What can hang from each mark:
bopag: funo
mesebir: fovi
lofa: sovul
funo: bopag fovi zera
sovul: fovi lofa
fovi: barir funo sovul
zera: barir

Every row comes from one small tree of marks. The marks that hang from a mark follow it in brackets, in alphabetical order. Every link used is in the known rows. Which tree was each row made from?
In the rows, 128 means zero.
Known rows:
lofa{sovul{fovi{funo}}}: [132  90 122  96  83 153  97  99 101 102 140  93  96 160 168 115]
lofa{sovul{fovi{barir}}}: [110  82 130 173  73 139  94 136 119 109 136  70 111 173 185 130]
fovi{barir funo}: [152  78  92  78 122 164 111 145 118 140 137 155 118 210  87  76]
bopag{funo{fovi zera}}: [132 169 157 116 145  95 141 134 149 100 142 133 142  92 111  69]
bopag{funo{fovi{sovul{lofa}} zera{barir}}}: [104 240  94 154 163  76 174 138 128 135 103 124 183  37 133 170]
bopag{funo{fovi{barir sovul} zera}}: [100 141 138 165 140  92 141 136 182 125 139 131 178  86 139 106]
mesebir{fovi{barir funo sovul{lofa}}}: [ 84 113  69 127 138 142 117 133 122 170 153  88 155 163 163 159]
funo{bopag fovi{barir} zera}: [143 121 171 148 162 120 128 144 155 125 134 158 123 140  82 101]
zera{barir}: [124 174  69  99 118 111 119 160  87 101  86 141 119 156 103 107]
lofa{sovul{fovi{barir funo{bopag}}}}: [157  22 180 152 101 173 102 109 124 133 147 101  78 171 152 132]
funo{bopag fovi{barir sovul}}: [ 99 123 130 142 137 108  89 126 126 126  99 144 184 139 136 143]
bopag{funo{fovi zera{barir}}}: [138 188 121 126 169  89 165 146 144 106 121 155 121  79  78  88]
bopag{funo{fovi{barir sovul{lofa}} zera}}: [104 179 126 177 148  99 156 142 158 152 134 111 202  78 152 153]
funo{zera}: [121 170 129 115 100 106 130 151 133  90 125 124 122 134 125  80]
sovul{fovi{funo{bopag}} lofa}: [167 124 149 130  95 169 116 112  65 120 146 117 111 133 138 151]
mesebir{fovi{barir funo{bopag} sovul}}: [ 97  51 141 140 133 141  99 118 145 145 149 113 115 154 147 127]
fovi{barir funo{bopag zera} sovul{lofa}}: [142 119 149 156 128 146 152 131 149 168 130 131 148 117 131 170]

Write each row's tree:
[162  97 169 156 124 143 151 107 134 112 137 122  40  95 125 143] => lofa{sovul{fovi{funo{bopag zera{barir}}}}}
[136 166 154 121 117 126 147 113 124 142 118 125 151  88 149 167] => fovi{funo{bopag zera} sovul{lofa}}
[132  70 139 118 110 146 103 122 130 141 116 148 144 158 127 130] => fovi{barir funo{bopag} sovul}
[100 217 148 143 146  91 132 118 117 129 102 120 190  69 155 180] => funo{bopag fovi{sovul{lofa}} zera}
[125 114 141  87  99 129 100 105 109 114 103 141 146 129 146 128] => fovi{funo{bopag} sovul}
[141  46 120 130  95 169 102 115 125 130 152 100  93 187 154 115] => lofa{sovul{fovi{barir funo}}}
[142 183 114 133 144 121 166 127 118 150 100 147 129  75 115 189] => fovi{funo{bopag zera{barir}} sovul{lofa}}
[175  65 175 126 137 158 144 140 161 139 151 162  84 160  77  88] => fovi{barir funo{bopag zera}}
[125 133  84 100 169 126 158 139 145 120 161 140  52 129  80  86] => mesebir{fovi{funo{zera{barir}}}}
[147 120 107 130 117 137 153 112 132 110 144 121  54 112 127 127] => lofa{sovul{fovi{funo{zera{barir}}}}}
[169 111 180  92 125 140 139 123 138 114 137 154  87 131  91  83] => fovi{funo{bopag zera}}
[141 183 135 124 178  98 146 139 127 108 101 175 104  99  67 119] => funo{bopag fovi zera{barir}}
[102 162 120 152 147 116 105 131 101 155  93 123 207 133 148 189] => funo{bopag fovi{barir sovul{lofa}}}
[ 81  76  80 116 128 137 101 126 144 142 156 111 128 168 147 110] => mesebir{fovi{barir funo sovul}}
[111 174  68  73 103 132 114 118  84 141 105 118 186 139 160 156] => fovi{funo sovul{lofa}}
